Each row was made from one path, in order. Every step used is in the known rows, and no mark comes twice. Write each row's path.
Known rows:
veba/lesal/fubev/simizib/bizap: [-63, 219, -263, -112, -296, 185, -307, -60, -356, 207, 277, -20, 155, -311, 192, 236, 117, -200, 137, 81, -264, -157, -112, -382]
bizap/simizib/fubev/sonof/veba/lesal/refug: [114, 64, -387, -335, -75, -254, 84, 60, -576, -128, 114, -160, 404, -286, -386, 159, -36, -246, -204, -237, -58, 66, 33, 135]
simizib/fubev/sonof/veba/lesal/refug: [143, 113, -364, -271, -46, -203, 20, 81, -623, -178, 17, -195, 402, -339, -333, 89, 72, -241, -174, -213, -5, 89, 27, 143]
bizap/simizib/fubev: [48, -373, -86, -306, -100, -90, 171, -237, -6, 93, 382, 55, 221, 110, -256, 259, -165, -245, -108, -99, -62, 107, -22, 42]
veba/lesal/fubev/simizib: [-91, 171, -162, -69, -225, 94, -123, 17, -411, 117, 40, 37, 284, -511, 332, 100, 239, -180, 122, -90, -176, -35, -98, -368]
lesal/fubev/sonof/veba/simizib/bizap/sobuv: [3, 432, -311, -273, -190, 92, -332, -114, -248, 266, 255, -440, 241, 48, 111, 233, 193, -177, 156, 54, -258, -72, 10, -504]
sonof/fubev: [28, 218, -46, -252, 15, 104, 12, -63, -289, 109, -74, -216, 29, -140, 74, -26, 91, -219, -70, -124, -54, 210, 96, 9]
simizib/fubev: [110, -274, -30, -163, -37, 22, 28, -203, -92, -8, 195, -19, 216, 2, -152, 117, 48, -225, -52, -47, 33, 163, -29, 62]
sobuv/bizap/simizib: [-124, -277, -225, -281, -150, -284, 117, -68, 85, 285, 402, 92, 23, 195, -206, 182, -388, -28, -50, -55, -190, -153, 31, -65]
bizap/sobuv: [112, 58, -134, -7, -101, -76, -134, 23, 104, 60, 46, -278, 115, 111, -68, -9, 155, 57, 107, 105, -55, 70, 87, -257]
refug/lesal: [1, 60, -168, 288, 48, -59, -86, 127, -177, -176, -184, -134, -184, -60, 142, 101, 50, -170, 112, 12, -58, -14, 91, -56]
sobuv/bizap/simizib/veba/lesal: [-174, -223, -366, -191, -171, -408, 43, -152, -273, 70, 217, 5, 207, -44, -373, 228, 60, -42, -65, 8, -122, 152, 42, 172]
veba/simizib: [-56, 335, 86, -2, -133, 175, 30, -47, -55, 47, 96, -125, 125, 147, 61, 94, 106, -99, 78, -52, -71, -149, -75, -130]
sobuv/bizap/simizib/fubev/sonof: [-69, -360, -227, -652, -85, -172, -20, -336, -217, 226, 348, -61, 331, 53, -185, 223, -129, -414, -145, -277, 46, 111, 9, -29]
bizap/simizib/fubev/sonof/veba: [-124, 89, -241, -625, 53, 13, 18, -264, -494, 195, 255, -254, 294, -175, -59, 302, -111, -329, -145, -372, -35, 131, -9, -73]
sobuv/bizap/simizib/veba/sonof/fubev: [-50, 64, -279, -650, -43, -115, 25, -195, -382, 298, 166, -317, 58, 52, -131, 157, 100, -333, -80, -338, -194, 192, 122, 114]
simizib/veba/lesal: [-115, -90, -255, -55, -98, -271, -18, -119, -318, -71, 16, -41, 200, -138, -274, 140, 244, -25, -41, 30, -36, 221, 24, 197]
bizap/simizib/veba/lesal: [-153, -162, -292, -148, -150, -342, 85, -143, -258, 1, 146, 14, 200, -61, -349, 236, 95, -35, -75, -2, -105, 187, 34, 189]
fubev/sonof/veba/simizib: [-160, 532, -52, -330, -59, 220, -13, -153, -396, 152, 143, -317, 259, -14, 109, 222, 84, -245, 10, -280, -75, -96, -75, -192]
sonof/veba/simizib/fubev: [27, 108, -31, -256, -84, 188, 50, -255, -299, 65, 290, -212, 342, 10, -86, 252, 94, -317, -15, -167, -58, 77, -83, -63]
veba/lesal/fubev/simizib/bizap/sobuv: [48, 207, -345, -88, -322, 43, -345, -25, -178, 205, 239, -296, 242, -130, 52, 160, 266, -79, 199, 168, -248, -24, 8, -508]
fubev/simizib: [-10, 77, 37, -61, -189, 222, -71, 24, -65, 56, 147, -31, 144, -231, 104, 75, 31, -142, 93, -106, 9, -95, -44, -313]
fubev/sonof/veba: [-153, 275, -200, -472, 101, 61, -60, -145, -496, 148, 71, -281, 182, -230, 63, 181, -30, -204, -92, -321, -5, 73, 2, -91]
lesal/fubev/simizib/veba/sonof: [-63, 33, -211, -459, -58, -66, -87, -131, -291, 164, 147, -158, 115, -26, 23, 230, 260, -249, 72, -317, -163, 3, -17, -27]
refug/lesal/fubev/sonof/veba: [-170, 378, -313, -399, 166, 6, -132, -91, -676, 140, -47, -272, 143, -375, 332, 230, 29, -319, -33, -311, -124, 57, 16, -193]
sonof/fubev/simizib/veba/lesal/refug: [182, 132, -263, -168, -72, -201, -7, 152, -454, -213, -7, -152, 295, -308, -333, 67, 74, -253, -129, -112, -12, 88, 109, 107]
simizib/fubev/sonof/veba/lesal: [-175, 71, -396, -330, -141, -121, -16, -215, -707, 69, 60, -225, 416, -368, -175, 180, 295, -145, -87, -219, -66, 266, -55, 94]

Write each row's path:
[-17, -31, 6, -203, 13, 2, -99, -94, -15, -16, 201, -46, 84, -64, -80, 228, -51, -250, 19, -60, 60, 28, 81, -129]
fubev/simizib/veba
[-221, -48, -496, -433, -199, -235, 15, -235, -683, 182, 217, -190, 425, -295, -252, 236, 153, -158, -102, -239, -132, 205, -38, 67]
sobuv/bizap/simizib/fubev/sonof/veba/lesal
[-38, 46, -46, -229, 60, -31, -134, -83, -148, 37, 150, 9, 105, -187, 138, 244, -5, -296, 37, -49, -45, 19, 58, -220]
lesal/fubev/simizib/veba
[-176, 603, -146, -247, -17, 175, -73, -102, -546, 130, 51, -329, 215, -117, 305, 265, 132, -341, 63, -267, -172, -115, -56, -270]
refug/lesal/fubev/sonof/veba/simizib
[107, 210, -350, -216, -30, -207, 7, 145, -589, -173, -47, -189, 328, -337, -282, 47, 54, -161, -160, -195, -23, 33, 39, 127]
fubev/sonof/veba/lesal/refug
[-8, -223, -121, -514, -11, -33, -81, -304, -258, 86, 147, -107, 323, -44, -83, 134, 61, -399, -120, -249, 134, 189, -3, 2]
simizib/fubev/sonof
[-141, 24, -316, -659, 24, -47, -19, -271, -512, 260, 328, -257, 302, -153, -92, 300, -148, -332, -131, -361, -59, 96, 4, -89]
sobuv/bizap/simizib/fubev/sonof/veba
[-129, 542, -288, -214, -129, 232, -285, -129, -497, 211, 249, -278, 89, -71, 238, 365, 52, -347, 115, -40, -297, -217, -73, -344]
refug/lesal/fubev/sonof/veba/simizib/bizap
[0, 78, -18, -329, 15, 57, -91, -125, -155, 40, 168, -158, 95, -133, -47, 222, -7, -352, -19, -123, 32, 133, 128, -131]
sonof/fubev/simizib/veba
[-166, 281, -340, -102, -1, -137, -70, -23, -664, 124, -118, -3, 234, -495, 351, 112, 266, -72, 22, -54, -309, 90, -77, -101]
sonof/veba/lesal/fubev
[1, 174, -175, -544, 17, 2, -4, -171, -405, 177, 2, -341, 50, -21, -56, 102, 245, -322, -62, -320, -124, 254, 111, 141]
simizib/veba/sonof/fubev
[-127, 271, -200, -135, -189, 124, -117, 7, -531, 145, 68, -37, 302, -579, 350, 150, 222, -193, 109, -148, -205, -26, -102, -388]
sonof/veba/lesal/fubev/simizib
[-31, 121, -206, -610, -18, -56, 66, -184, -363, 226, 96, -309, 49, 33, -105, 173, 137, -334, -90, -347, -173, 226, 109, 132]
bizap/simizib/veba/sonof/fubev
[-65, 51, -261, -363, -41, -86, -118, -86, -349, 105, 83, -203, 51, -51, 69, 264, 279, -314, 117, -314, -184, -2, 11, -44]
refug/lesal/fubev/simizib/veba/sonof
[-222, -78, -399, -569, -28, -342, -138, -228, -509, 256, 100, 0, 315, -217, 121, 201, 67, -333, -84, -213, -132, 103, 15, -91]
sobuv/bizap/simizib/veba/lesal/fubev/sonof
[177, 71, -252, 20, -84, -240, 42, 219, -348, -249, -80, -54, 239, -229, -315, -39, 68, -61, -118, -42, -21, -5, 35, 170]
veba/lesal/refug
[-177, 33, -299, -459, 26, -226, -163, -200, -533, 135, -57, -31, 299, -296, 198, 145, 206, -324, -72, -187, -63, 155, 7, -62]
simizib/veba/lesal/fubev/sonof
[-96, 318, -309, -184, -262, 221, -303, -69, -476, 238, 298, -94, 173, -382, 210, 281, 98, -217, 125, 23, -298, -143, -111, -407]
sonof/veba/lesal/fubev/simizib/bizap
[18, 306, -392, -150, -292, 73, -343, -34, -300, 229, 258, -369, 262, -195, 64, 210, 252, -92, 192, 107, -277, -13, 6, -530]
sonof/veba/lesal/fubev/simizib/bizap/sobuv
[-35, -54, -77, -515, -79, 54, -62, -329, -286, 115, 194, -168, 387, 28, -53, 185, 115, -445, -83, -274, 99, 116, -39, -62]
veba/simizib/fubev/sonof
[22, 380, -281, -255, -223, 112, -302, -117, -159, 233, 294, -473, 228, 129, -38, 225, 165, -140, 139, 48, -183, -62, 23, -444]
fubev/sonof/veba/simizib/bizap/sobuv
[-172, 353, -254, -497, 146, 31, -96, -133, -615, 205, 17, -225, 210, -354, 283, 196, 12, -257, -70, -311, -119, 63, -14, -177]
lesal/fubev/sonof/veba
[-48, -292, -154, -614, -61, -105, 19, -328, -204, 159, 281, -53, 324, 31, -159, 236, -88, -411, -157, -284, 61, 147, 2, -4]
bizap/simizib/fubev/sonof
[-5, 259, -213, -339, -294, 312, -256, -115, -319, 269, 323, -232, 86, -148, 45, 226, 108, -301, 98, -91, -209, -92, -52, -300]
veba/sonof/fubev/simizib/bizap
